Each row comes from the steps of one path. Every step used is in the known rows, and no mark comes twice. Write the path behind each row, first mark first.
(in the rows, 128 means zero)
Known rows:
S, K, B, X, C, U, T: [153 154 127 126 131  81 124 177 113  94 138  93 122  93  92 103 104 174
 131 137  91]
T, B: [135 165 143 106 122 129 159 178 141 124 115 127 122 113 133  71 176 136
 103 129 148]
B, K, S, C, X: [145  57 127 172 115 141 110  55 119 156 161 147 166 159 142 162 121  89
 163  91 111]
K, B, X: [132 141 149 115  91 103 157 186 105 100 130 108 145 103 131  79 159 167
 118 131 140]
B, K: [172 121 168 117 118 167 100  92 111 111  89 162 126 122 122 149 146 125
 134 162 113]
X, C: [170 143 138 103  86 170 153 111 144 138 113 150 103 112  98  84 122 146
 131 155 143]
T, B, X, C, U: [134 182 106 101 138 117 172 196 113  73 139 109 113 114 143  88 154 157
  95 125 131]
U, T, B, K, S: [ 92 119 139 131 179 120  87 151 144 124 115 145 137 133 101 158 142 143
 128 157 128]
U, T, B, X: [115 145 157 105 143 122 156 207 112 116 134 126 113 139 105  87 154 160
 124 106 145]
C, U: [147 210 112 154 121 131 176 101 158 132 149 131 101 124 143  96  85 122
  91 151  99]
U, C: [125 144 133 103 113 168 124 118 150 177 122 145 123 116  98  89 110 130
 124 139 147]
B, K, S: [130 115 130 157 130 159  87  75 146 127 107 157 150 112 115 195 118 115
 138 168 118]
X, C, U, T: [144 181 116 126 137 132 157 111 157 134 149 142  81 138  99  89  69 157
 109 170 104]
U, C, S, K, B, T: [ 69 160 129 104 130 102  79 112 178 169  82 102 119  46 128 148 134 109
 116 183 146]
U, C, S, K: [ 97 148 129 134 138 154 107  97 167 193  88 113 108  69 115 145 110  88
 144 134 127]
K, S, C, U, T, B, X: [ 46 162  88 201 154  82 157 156 115 142 172 105 131 180 135 147  73 112
 112  61 116]
U, T, B, K: [126 123 169  99 168 126  99 166 115 110 101 149 118 142 108 122 165 149
 123 153 125]
U, C, X, B, T: [177  79  95  37  99 137 108  93 176 137 182 128 152 109 157  95 134 145
 122 173 179]
B, K, S, C, U: [ 97 138 109 201 138 122 100  60 110 134 127 143 141 161 142 203  77  86
 124 118  85]
T, B, K, S, C: [ 89 110 130 156 145 116  97 137  99 122 103 132 154 149 139 171 161 104
 121 104 127]

Write each row's path:
[236  39 124  69 109 143 115  88 131  87 170 130 165 125 181 118 166 144
 149 160 132] => C, X, B, K
[112  61 135 143 167 105 108 134 123 154 169 135 153 178 127 126 146 120
 152  88 123] => U, T, B, K, S, C, X
[107  99 135 182 116 143  90  69  99 146 105 152 149 158 122 199 105  91
 147 109 112] => B, K, S, C
[141 146 134  83 114 138 164 204 106  84 120 119 122 109 122  84 181 161
 118 114 158] => T, B, X, C
[107 127 124 131 158 131  95 143 140 104 104 138 156 106 130 169 173 124
 115 156 132] => T, B, K, S
[ 49 170  88 204 158  80 150 133 143 167 166 116 125 178 131 134  68 105
 104  86 112] => K, S, C, U, T, B
[144 171 117 122 128 138 168 142 119 101 153 132  91 137 107 106  80 162
 123 136 113] => B, X, C, U, T
[137  72  80 137  75 106 139  63 159 151 190 120 164 150 172 148 102 104
 137 111 166] => K, S, C, X, B, T
[145 133 159  96 146 137 104 158 109  93  86 142 135 117 138 126 196 133
 111 152 128] => T, B, K
[142 139 135 128 104 155 152 122 122 122  93 111 100  74 120 149 128 117
 161 115 130] => B, X, C, S, K
[ 74 102 147 154 165 107  90 147 104 142 116 140 136 174 109 160 130 121
 133 104 124] => U, T, B, K, S, C
[166 136 140 103  82 168 166 141 105 106 123 138 112 115 104 102 129 154
 141 120 147] => B, X, C
[ 89 129 116 202  88 135 153  86 134 187 138 136 137 157 118 143  79  90
 139  78 135] => K, S, C
[203  28 134 107  90 123 125  83  76 118 163 126 158 183 183 117 147 114
 156  84 126] => S, C, X, B, K
[132  65 108 137 108 123  75  83  92  95 108 131 164 157 158 216 110 118
 138 138 135] => X, B, K, S, C
[105 136 146 111 159 117 138 189 127 119 100 104  95  97 105 126 152 141
 149 113 134] => U, T, B, X, C, S, K
[195  35 111  51 129 152  81  94 138 120 166 132 170 125 156 115 149 145
 145 157 144] => U, C, X, B, K
[130 161 147 160 116 144 144  89 165 169  83 112  95  67 136 148 122  81
 149 130 114] => C, S, K
[126 185 109 109 160 112 157 159 156 118 145 128  86 134 111  79 107 163
  95 165 114] => X, C, U, T, B
[ 90 180 130 166 146  82 165 152 101 153 148 118  95 199 141  85  90 114
  98  75 102] => S, C, U, T, B
[122 146 129 107 135 126 151 187 118 100  90  93 110  71 135 126 181 126
 138 108 139] => T, B, X, C, S, K
